What can hang from each mark
q9: q177
q472: q177 q381
q531: q64 q396
q985: q381
q381: q472
q396: q113 q531
q64: q177 q531
q177: q9 q64 q472 q570

Each row was made from one small tree. The marks that hang from a mark follow it in brackets, in the order of their numbers. Every link used is in the known rows. Write each row's tree.
In the rows, 128 means zero.
Known rows
q396{q113 q531{q64{q177}}}: [146 158 128 155 131 137 134  87 100 187 174 103 142 177 146  76 158 121
 107 168 118]
q472{q177{q9 q64{q531{q396}}} q381}: [146 160 169 123 120 113 111 171  93  82 123  99 126 195 126  67 171  48
 153 180 178]
q64{q177{q9 q570} q531{q396{q113}}}: [160 146 167 167 124 133 113 116 122  99 139 103 135 173 158  85 185  35
 175 179 159]
q396{q113 q531{q64}}: [159 170 138 139 112 154 136 102  89 174 165  85 164 168 162  88 154 111
 105 166 122]
q531{q64 q396}: [139 144 134 134 119 133 137 138  88 142 139 103 165 166 151 134 152 123
 107 153 112]
q9{q177{q64{q531{q396}} q472 q570}}: [187 153 172 151 105 121 132 167  80  80 119 113 124 195 164 131 166  35
 172 169 165]
q177{q472}: [146 137 128 136 113 127 137 141 109 145 121  99 112 138 124 129 109 118
 120 140 133]
q64{q177{q9 q472 q570}}: [169 121 152 163 134 121 124 138 138 132 122 121  74 163 135 117 117  92
 137 136 136]
q985{q381{q472{q177{q64{q531} q570}}}}: [187 167 154 145  76 105 117 154 111  73  83  96  81 157  81  70 144  79
 173 149 148]
q472{q177{q9 q570}}: [176 136 180 146 125 142 121 148 149 102 120 116 105 153 154 105 130  85
 138 130 146]
q531{q396}: [128 136 134 131 123 129 134 128 111 130 132 104 154 140 147 121 147  98
 131 150 133]
q472{q177{q9} q381}: [140 147 153 128 124 127 116 158 123 127 115  97 101 153 112  76 123  92
 111 154 149]
q9{q177{q64 q472 q570}}: [179 141 164 146 126 115 137 155 110 102 120 136  93 176 155 134 125  73
 147 139 149]
q531{q64{q177{q9 q472}} q396{q113}}: [145 160 154 165 132 131 136 116  88 177 159  73 127 204 157  77 148  76
 114 184 134]
q985{q381{q472{q177{q64 q570}}}}: [175 160 151 147  93 103 128 141 123  97  87  95  78 151  92  67 122  89
 152 141 137]
q985{q381{q472{q177{q64{q531{q396}}}}}}: [154 179 147 136  81 106 121 145  89  96 103  72 111 169  83  46 161  67
 166 173 154]
q985{q381}: [126 131 104 132 114 117 119 127 121 132 103 107 115 124 106 108 117 117
 128 131 110]
q472{q177{q9 q64 q570}}: [175 139 189 138 141 124 119 149 148  82 126 142  99 177 161 102 137  83
 156 124 158]
q531{q64{q177} q396{q113}}: [126 153 131 158 133 122 138 103  94 165 160  98 155 179 146  96 163 106
 115 180 119]
q531{q396{q113}}: [126 155 138 141 117 137 136 106 106 136 141  81 167 144 160  93 156  73
 139 173 147]
q64{q177{q9 q472 q570} q531{q396}}: [177 135 161 168 115 123 120 151 108 110 122  97 106 181 140 112 158  53
 161 167 151]
q177{q9 q64 q472}: [145 138 157 124 141 117 123 143 120 117 135 131  96 178 145 106 119  94
 145 128 153]
q64{q177 q531{q396}}: [123 131 129 149 126 116 121 127 109 121 137 122 134 154 117 113 172  99
 154 162 139]

Write each row's tree
[131 132 123 145 136 104 120 147 112 155 118 102  72 163  93  88 109  96
 112 159 138] : q64{q177{q9 q472{q381}}}
[126 135 127 152 138 117 134 124  99 159 150 120 141 174 133 122 156 134
 108 154 106] : q531{q64{q177} q396}
[139 145 139 120 132 102 123 161  99 120 116 110  90 177 116  93 111  82
 128 151 156] : q177{q9 q64 q472{q381}}
[180 154 140 169 120 137 136  98 104 167 158 102 140 176 159  91 160 104
 116 167 117] : q396{q113 q531{q64{q177{q570}}}}
[170 136 170 139 128 121 118 154 116  60 124 165 113 172 149 139 166  73
 176 136 153] : q9{q177{q64{q531} q570}}
[173 146 148 141 117 101 135 173  87 104 102 115  88 175 129 123 119  62
 133 160 152] : q9{q177{q64 q472{q381} q570}}
[174 142 152 133 122 103 125 172 101  98  99 111  87 176 132 110 113  65
 138 149 155] : q177{q9 q64 q472{q381} q570}
[183 146 155 133 106 106 115 184  88  72  98 110  91 182 121 113 135  57
 156 160 166] : q177{q9 q64{q531} q472{q381} q570}
[132 165 150 131 117 123 126 118  91  90 144 106 165 172 155  91 185  60
 175 178 170] : q177{q64{q531{q396{q113}}}}
[145 160 132 140  86 120 126 131 122 141  95  69  85 128  69  55 114 109
 125 147 126] : q985{q381{q472{q177}}}
[168 133 151 132 119 115 120 152 116  60 115 154 123 157 139 142 157  97
 174 132 150] : q177{q64{q531} q570}
[136 164 143 139 101 139 126 119  94 111 139  80 169 149 148  98 178  65
 158 184 157] : q64{q531{q396{q113}}}
[157 167 166 128  99 114 103 147 119  87 105  99  74 173  77  36 144  74
 169 145 155] : q985{q381{q472{q177{q9 q64{q531}}}}}
[160 129 115 161 113  97 136 156 103 141  99  97  82 145  95 121 109 100
 114 163 131] : q64{q177{q472{q381} q570}}
[170 139 178 135 127 123 113 154 111  55 126 135 139 187 170 119 178  48
 186 149 160] : q177{q9 q64{q531{q396}} q570}
[189 164 178 141  92 116 127 155 117  68 108 115  95 161 103  91 154  89
 172 145 165] : q381{q472{q177{q64{q531} q570}}}
[176 136 136 162 122 109 127 167  89 148 113  99  81 186 112 116 115 104
  95 160 117] : q531{q64{q177{q9 q472{q381} q570}}}
[147 161 162 128 114 111 113 133 131 111 109  99  70 169  89  32 123  84
 150 135 144] : q985{q381{q472{q177{q9 q64}}}}
[143 162 132 166 117 123 148 115  74 183 154  69 139 188 144  96 145  97
 106 190 126] : q531{q64{q177{q472}} q396{q113}}
[133 149 139 121 127 101 127 156 109 112 116 118 107 160 106  88 128 109
 123 154 154] : q472{q177{q64} q381}
[137 134 161 117 143 122 105 143 125  75 137 159 115 175 138 110 160  93
 172 125 157] : q177{q9 q64{q531}}
[187 171 182 145  87 117 132 154  99  69 110  92 120 173 121  82 174  60
 177 169 171] : q381{q472{q177{q64{q531{q396}} q570}}}
[149 158 153 138 100 128 112 134 134 135 103  72  75 145  81  38 116  87
 132 140 134] : q985{q381{q472{q177{q9}}}}
[192 162 200 137 106 124 114 158 130  62 115 119  84 178 115  73 156  69
 180 140 171] : q381{q472{q177{q9 q64{q531} q570}}}
[185 143 151 140 103 113 129 165  97  78 109 125 108 166 135 144 140  89
 166 144 156] : q177{q64{q531} q472 q570}
